What can hang from each mark
G: B
T: B F K
F: E N V
H: P V
L: C P
P: L
C: F L
J: V
B: V
V: F
S: F
Z: B
D: B

Known rows, with every way that one mark hangs from another
Z(B(V(F(E N)))): [ 0.58  0.25 -0.27  0.89 -1.91  1.01  1.31  0.42 -0.03 -1.46  0.19  1.33
 -0.67 -2.16  0.62 -0.11  0.35  0.96 -0.17  1.15  0.80 -0.53  2.15 -0.71
  1.73  0.22 -0.65  1.31 -0.77]
C(L): [-0.34  0.11 -1.60 -0.31  0.88 -0.57  1.15  1.24  0.40  0.47  0.30  0.43
  0.51 -0.89  1.15  0.55 -0.46 -0.86  0.42 -0.26 -0.52  0.59  0.76  0.43
  1.27  0.17 -0.22  0.93 -0.29]
H(P(L)): [-1.13  0.63  1.40  0.24 -0.51 -0.94 -2.53  0.27  0.82  1.02  0.37 -0.10
  0.08  0.52 -1.77 -0.47  0.27 -0.21 -1.22 -0.48 -0.92  0.86 -1.52 -2.66
 -0.02 -1.43  1.92 -0.10 -0.96]
V(F(E N)): [ 1.11  0.76 -0.85  2.27 -1.16  1.32  2.00  0.86 -1.13 -0.65  0.03  0.89
  0.80 -0.60 -1.11  1.36  0.96 -0.45  0.24 -0.02  0.97 -2.27  2.98 -0.41
  2.48  0.38 -2.58  1.86 -1.74]
S(F(E N V)): [-0.47  1.33  0.13  2.09  0.77  0.62 -1.52  0.46 -2.53 -0.41  1.12 -1.89
  0.78  0.00 -0.46  0.24  2.17 -1.76  0.15  0.56  1.51 -2.14  2.23 -1.90
  3.49  1.64 -3.80  1.46 -2.87]
B(V): [-0.77 -0.30 -0.28  0.42  0.68  0.70  0.99 -0.50 -0.84 -0.28  1.47  0.70
 -0.77  0.00 -0.25 -0.38 -0.31  1.24  0.76  0.53  0.47  0.54  1.70  0.33
 -0.27 -0.29  1.59  0.49 -0.09]
L(C(F(E N V)) P): [ 0.56  2.53 -1.53  3.54 -0.08  1.39  4.25 -1.12 -1.68 -1.44  0.82  0.72
  2.64 -0.92  0.63 -0.61  0.36 -2.29  0.15  0.71  2.74 -3.43  4.88 -2.94
  4.06  1.66 -2.42 -0.39 -0.10]
Z(B(V(F))): [ 0.64 -0.36 -0.02  0.23 -1.99  0.80  0.58  0.53  0.19 -1.27  0.22  1.18
 -0.93 -2.23  0.97  0.08 -0.17  1.26 -0.05  0.58  0.04  0.35  1.74 -0.30
  0.38 -0.79  0.36  1.05 -0.07]
P(L): [-0.28  0.16  0.10  0.05 -0.96 -0.21 -1.30  0.69  0.00  0.49  0.19  0.78
 -0.72 -0.15 -0.39  0.37  0.82  0.64 -1.30 -0.32  0.29  1.48 -0.69 -2.38
  0.75 -0.48  1.52 -0.36 -0.10]
B(V(F(E))): [-0.01 -0.23 -0.32  1.57 -0.25  1.13  1.46 -0.33 -1.76 -0.60  1.25  0.81
 -0.76 -0.53 -0.91  0.92  0.00  1.33  1.09 -0.13  0.71 -0.65  3.27  0.50
  0.79 -0.95  0.66  1.65 -0.90]
T(B F(E N V) K): [ 0.63  3.64 -1.50  0.23 -1.43  2.31 -4.17 -1.53  4.22 -1.61  1.51 -1.02
  2.50  1.42  0.27  0.71  2.77 -1.79  1.42  2.59  0.66 -1.47 -2.08  0.13
  1.18 -1.43 -3.00  0.74 -1.40]
P(L(C)): [-0.42  0.55 -0.82  0.54 -1.01  0.22 -0.64  0.52 -0.53 -0.36  0.68  1.08
  0.14 -0.23 -0.53  0.57  0.52 -0.03 -1.42 -0.51  1.39  0.58  0.88 -3.01
  0.95 -1.27  0.84 -1.11  0.77]
S(F): [-0.55 -0.31  0.82  0.43 -0.39  0.25 -2.30  0.44 -2.19  0.51  1.57 -1.57
 -0.25  0.19  0.00  0.23  1.02 -1.24  0.89 -1.17 -0.56  0.04  1.26  0.51
 -0.10 -0.78 -0.60  0.79 -0.34]
G(B(V(F))): [ 1.04 -0.31 -0.97 -0.86 -2.07  0.61  0.94  0.76  0.16 -0.28  1.34 -0.02
 -0.57 -0.95 -0.47 -1.36  0.01 -0.14  0.52 -0.74 -0.33 -0.07  0.63  1.46
 -1.64 -2.52  2.13  0.35 -1.09]
T(B F): [ 0.50  1.50 -0.39 -1.59 -1.68  1.03 -2.90 -0.56  2.22 -0.74  1.77 -0.36
  1.03  0.41  0.70  0.82  0.35 -0.73  1.19  0.04 -0.89  0.47 -1.26  1.21
 -1.27 -3.01  0.56 -0.38  0.27]
P(L(C(F(E)))): [-0.01  1.04 -0.77  0.92 -1.50  0.19 -0.32  0.31 -1.36 -0.90  1.20  0.62
  0.32 -0.60 -0.72  0.51  0.99 -0.21 -1.02 -0.54  1.23  0.56  1.42 -3.61
  2.92 -0.30  0.23 -0.90 -0.07]
B(V(F(N))): [ 0.07 -0.18 -0.96  1.55 -0.32  1.84  2.35  0.66 -1.25 -0.53  1.69  1.62
 -0.16 -0.46 -0.75  0.59  0.23  0.79  0.87  0.42  0.56 -0.27  3.66  0.26
  0.28 -0.61  0.36  1.71 -0.87]
H(P(L(C)) V(F(E N))): [-1.63  1.52  0.39  1.53 -2.08 -0.75 -2.40  0.23 -0.68  0.31  0.74 -0.06
  0.57  0.13 -3.26  0.01  0.57 -1.60 -1.68 -0.45  1.09  0.23  1.73 -5.25
  1.51 -1.08 -0.12  1.41 -3.24]
C(F(E N V) L(P)): [ 0.65  2.56 -2.06  2.62  0.95  0.18  4.21  1.01 -1.03 -0.61  0.67  0.14
  2.09 -1.95  1.51 -0.18  0.99 -2.21  0.61  1.13  0.72 -1.68  3.54 -2.68
  6.88  3.89 -2.95  1.95 -3.22]
T(B(V(F(N))) K): [-0.14  1.51 -1.28  0.77 -2.58  2.31 -1.32 -0.79  2.36 -1.29  1.71  0.94
  1.29  0.60 -0.07  0.09  0.99 -0.07  2.30  1.53 -0.47 -0.39 -0.54  3.43
 -1.99 -2.48 -0.29  1.20  0.99]
L(C(F(E N)) P): [ 0.43  2.31 -1.46  3.19 -0.59  1.40  4.61 -1.31 -1.77 -1.18  1.15  1.19
  2.36 -0.65  0.35 -0.96  0.18 -2.29  0.56  0.18  2.35 -2.99  4.91 -2.11
  3.44  1.46 -1.58 -0.41  0.76]
L(C P): [-0.18  1.14 -1.07  2.23  0.06  1.01  3.25 -1.42 -0.67 -0.18  0.26  1.34
  1.65 -0.25  0.93 -0.56 -0.96 -1.62  0.20 -0.38  2.09 -2.60  3.71 -0.74
 -0.13 -0.79  0.17 -0.96  2.49]
B(V(F)): [ 0.00 -0.76 -0.43  1.16 -0.37  1.36  1.49  0.27 -1.44 -0.40  1.44  1.05
 -0.64 -0.58 -0.53  0.88 -0.29  1.28  1.05 -0.22  0.14  0.08  3.16  0.73
 -0.47 -1.52  1.23  1.51 -0.43]
J(V(F)): [ 0.30 -0.69 -0.51 -0.79 -0.74  1.05  0.27  0.49 -0.76 -0.88 -0.01  0.30
  0.29 -2.13  1.23  0.54 -0.13  0.65  0.51 -1.25 -1.12 -0.19  1.68 -1.38
 -0.27 -0.94  0.39  1.65 -0.29]
D(B(V)): [-2.19  0.55 -0.35 -0.95  0.32  0.36  2.35 -0.83 -1.22 -1.10  0.15  0.35
 -0.25  0.25 -1.33 -0.52  0.25  2.01  0.21 -1.03 -0.56  0.11 -0.37  1.02
 -0.97 -2.48  1.25 -0.66 -0.19]

Rows
[ 0.60  1.28 -2.34  0.51 -0.18  0.32  3.11  2.27 -0.53 -0.64  1.83  0.61
  1.60 -1.57  0.96  0.01  0.87 -1.95  0.84  0.30 -0.97  1.04  2.25 -1.01
  4.57  2.63 -1.88  1.50 -2.09] => C(F(N) L)
[ 0.41  1.41 -1.08  2.34 -0.73  1.11  3.70 -1.10 -1.54 -0.82  1.12  0.92
  1.93 -0.77  0.99 -0.64 -0.48 -1.89  0.69 -0.56  1.27 -1.95  4.19 -1.27
  1.45 -0.03 -0.22 -0.85  1.69] => L(C(F) P)
[-0.04  1.13 -1.19  0.96 -1.56  0.69  0.17  1.00 -0.99 -0.87  1.45  1.21
  0.77 -0.60 -0.60  0.38  1.25 -0.56 -1.20 -0.24  1.19  0.86  1.63 -3.73
  2.54 -0.11  0.00 -0.86 -0.15] => P(L(C(F(N))))
[ 0.52  1.51 -1.27  1.50  0.19 -0.49  3.35  0.11 -1.14 -0.03  0.99  0.17
  1.01 -1.70  1.44 -0.21  0.11 -1.62  1.44 -0.41 -0.45 -0.52  2.86 -0.60
  5.01  2.37 -0.43  1.47 -1.24] => C(F(E) L(P))
[ 0.22  2.32 -0.97  2.45  1.48  0.54  1.15  0.13 -0.53 -1.22 -0.71 -0.55
  1.39 -0.31 -0.63  0.04  1.64 -0.75 -1.00  2.44  2.90 -3.07  1.42 -3.46
  5.17  3.37 -4.55  0.95 -3.66] => F(E N V)
[ 0.35  1.01 -1.48  1.21 -0.40  0.80  1.02  0.18 -1.62 -2.16  1.27 -0.41
  1.98 -0.90  0.14  0.50  0.16 -1.16 -0.06  0.03  1.28 -1.04  2.87 -2.37
  2.45 -0.08 -2.25 -0.85 -0.46] => L(C(F(V)))
[-2.09  1.13  0.94 -0.03 -1.58 -1.62 -3.60 -0.19 -0.25  0.43  1.18 -0.91
  0.15  0.28 -2.45 -0.99  0.14 -1.35 -1.65 -0.56  0.11  2.18 -0.11 -5.10
  0.60 -0.98  1.51  0.21 -2.36] => H(P(L(C(F))) V)
[ 0.53  0.93 -1.44  0.84 -0.07 -0.15  3.32  0.90 -0.60  0.26  1.23  0.55
  1.20 -1.75  1.91 -0.24 -0.13 -1.70  1.35 -0.60 -1.30  0.57  2.54 -0.26
  3.27  1.51  0.24  1.20 -0.58] => C(F L(P))
[-0.02  2.58 -1.74 -0.52 -2.06  2.99 -3.07 -1.38  4.17 -1.12  3.36  0.54
  1.63  1.68  0.15  0.02  2.03 -1.13  2.44  2.17 -0.43  0.62 -1.06  2.09
 -1.56 -2.72 -0.01  0.66  0.46] => T(B(V) F(N) K)
[-1.63  0.64  0.75  0.61 -2.19 -0.98 -3.37  0.41 -0.49  0.57  0.78 -0.29
  0.18  0.05 -2.67  0.24 -0.13 -1.21 -1.55 -1.26  0.12  1.33  1.04 -4.44
 -0.47 -2.54  1.29  0.97 -2.33] => H(P(L(C)) V(F))
[ 0.51  1.84 -0.57  0.04  0.02  1.38 -4.62 -1.96  3.11 -0.52  0.91 -1.88
  0.95  1.56  0.08  1.36  2.58 -0.95  0.98  1.31  0.36 -0.59 -1.52 -1.13
  1.14 -1.37 -1.56  0.73 -1.61] => T(F(E V) K)
[-0.16  1.85 -1.23  1.06 -2.52  2.19 -1.32 -1.27  2.06 -1.42  1.61  0.73
  1.28  0.60 -0.30  0.04  1.17 -0.03  2.35  1.58  0.00 -0.94 -0.29  3.27
 -1.14 -2.11 -0.62  1.37  0.73] => T(B(V(F(E N))) K)
[ 0.67  2.23 -1.97  2.10  0.13  0.21  4.77  0.68 -0.84 -0.14  1.23  0.84
  1.71 -1.59  1.12 -0.60  0.79 -2.26  1.14  0.43  0.14 -1.05  3.56 -1.39
  6.05  3.60 -1.79  1.79 -1.84] => C(F(E N) L(P))
[ 0.64  1.62 -2.50  0.95  0.64  0.29  2.61  2.56 -0.59 -1.06  1.31 -0.06
  2.09 -1.92  1.28  0.46  1.02 -1.84  0.30  0.97 -0.41  0.35  2.18 -2.42
  5.44  2.85 -3.05  1.54 -3.33] => C(F(N V) L)
[ 0.02  1.20 -0.84  1.17 -1.07  0.19 -0.52  0.46 -1.37 -1.12  0.94  0.27
  0.53 -0.77 -0.55  0.72  1.17 -0.13 -1.34 -0.20  1.56  0.22  1.36 -4.26
  3.34 -0.18 -0.27 -0.87 -0.76] => P(L(C(F(E V))))
[ 0.00  0.91 -0.95  0.88 -1.20  0.32 -0.56  0.94 -1.16 -1.00  1.08  0.52
  0.64 -0.76 -0.28  0.77  1.01 -0.20 -1.33 -0.31  1.18  0.74  1.23 -4.13
  2.44 -0.62  0.04 -1.03 -0.41] => P(L(C(F(V))))
[-0.15  2.41 -0.86 -0.57 -1.84  2.07 -4.32 -2.81  3.54 -1.20  2.73 -0.56
  0.86  1.61 -0.04  0.52  1.68 -0.30  2.71  1.40 -0.27 -0.05 -1.53  2.31
 -0.87 -3.12  0.67  0.60  0.44] => T(B(V) F(E) K)
[ 0.37  0.24 -0.88  0.05 -0.49  1.31  1.27  0.29 -0.95 -1.18  0.00  0.57
  0.66 -2.06  0.71  0.22  0.48  0.25  0.37 -0.50 -0.12 -1.29  2.37 -1.96
  1.69  0.38 -1.05  2.04 -1.23] => J(V(F(E N)))
[ 0.66  1.66 -2.17  1.55 -0.09  0.52  4.68  1.51 -0.54  0.08  1.46  1.25
  1.84 -1.60  1.62 -0.59  0.50 -2.37  1.09  0.25 -0.65  0.06  3.30 -0.92
  4.29  2.80 -1.09  1.60 -1.23] => C(F(N) L(P))
[ 0.54  2.08 -1.71  3.11 -0.18  1.61  4.18 -0.53 -1.48 -1.29  0.91  0.96
  2.70 -0.92  0.97 -0.61  0.09 -2.31  0.11  0.49  2.14 -2.78  4.73 -2.69
  2.81  1.08 -2.04 -0.49  0.36] => L(C(F(N V)) P)
[-0.02  0.67 -0.54  0.33 -1.81  1.15  0.06 -0.05 -0.11 -1.16  1.36  0.90
  0.43 -0.63  0.14  0.38 -0.60  0.76  1.46  0.23 -0.24 -0.40  0.93  2.50
 -1.35 -2.42  0.76  0.56  0.48] => T(B(V(F)))
[-0.81  1.61  0.32  1.18 -0.52 -0.24 -1.50  0.72  0.09 -0.17  1.11 -0.06
  1.37  0.10 -1.71 -0.38  0.74 -1.17 -1.41  0.01  0.08  0.05  0.29 -4.36
  1.82 -0.92  0.01 -0.40 -1.63] => H(P(L(C(F(N V)))))
[-0.04  3.13 -1.58  0.10 -1.79  2.74 -2.96 -2.24  3.67 -1.35  3.08  0.14
  1.53  1.65 -0.33  0.14  2.36 -0.99  2.52  2.28  0.34 -0.45 -0.81  1.70
  0.17 -1.90 -0.71  0.99 -0.23] => T(B(V) F(E N) K)
[ 0.63  1.44 -1.60  0.92  0.78 -0.72  1.25  1.17 -1.31 -1.20  0.79 -1.22
  1.20 -1.92  1.08  0.82  0.71 -1.08  0.66  0.28 -0.15 -0.19  1.80 -2.08
  6.02  2.32 -2.45  1.49 -3.39] => C(F(E V) L)
[ 0.64  1.28 -1.55  1.37  0.75 -0.16  2.84  1.24 -0.76 -0.20  0.68 -0.16
  1.62 -2.06  2.25  0.16  0.02 -1.60  0.82  0.05 -0.71 -0.16  2.53 -1.54
  4.02  1.77 -0.99  1.38 -1.93] => C(F(V) L(P))
[-0.10  1.88 -1.02 -1.21 -2.04  2.38 -4.30 -1.97  3.97 -0.93  3.02 -0.16
  1.00  1.57  0.45  0.48  1.42 -0.42  2.65  1.24 -1.12  1.12 -1.85  2.86
 -2.60 -3.96  1.32  0.39  1.15] => T(B(V) F K)
[ 0.41  2.03 -1.06  3.04 -0.08  0.94  3.28 -1.48 -1.95 -1.33  0.62  0.18
  2.13 -1.00  0.82 -0.36 -0.12 -1.72  0.38  0.05  2.30 -3.20  4.37 -2.55
  3.27  0.74 -1.58 -0.62  0.30] => L(C(F(E V)) P)
[-1.63  1.01  0.92  1.11 -2.08 -1.27 -3.33 -0.23 -0.79  0.40  0.59 -0.56
  0.04  0.00 -3.10  0.29  0.16 -1.09 -1.52 -1.06  0.66  0.63  1.28 -4.66
  0.78 -1.98  0.78  1.15 -2.85] => H(P(L(C)) V(F(E)))
[ 1.07  0.06 -1.27 -0.54 -1.98  0.93  1.58  1.04  0.19 -0.36  1.48  0.39
 -0.23 -0.95 -0.60 -1.57  0.33 -0.46  0.41 -0.34  0.01 -0.35  0.92  1.17
 -1.13 -1.87  1.38  0.40 -1.41] => G(B(V(F(N))))
[ 0.43  2.01 -1.83  2.03 -0.21  1.02  1.96  0.02 -1.87 -2.45  1.21 -0.20
  2.30 -0.85 -0.38  0.28  0.83 -1.64 -0.15  0.72  2.30 -2.07  3.49 -3.15
  4.35  1.27 -3.54 -0.47 -1.33] => L(C(F(E N V)))
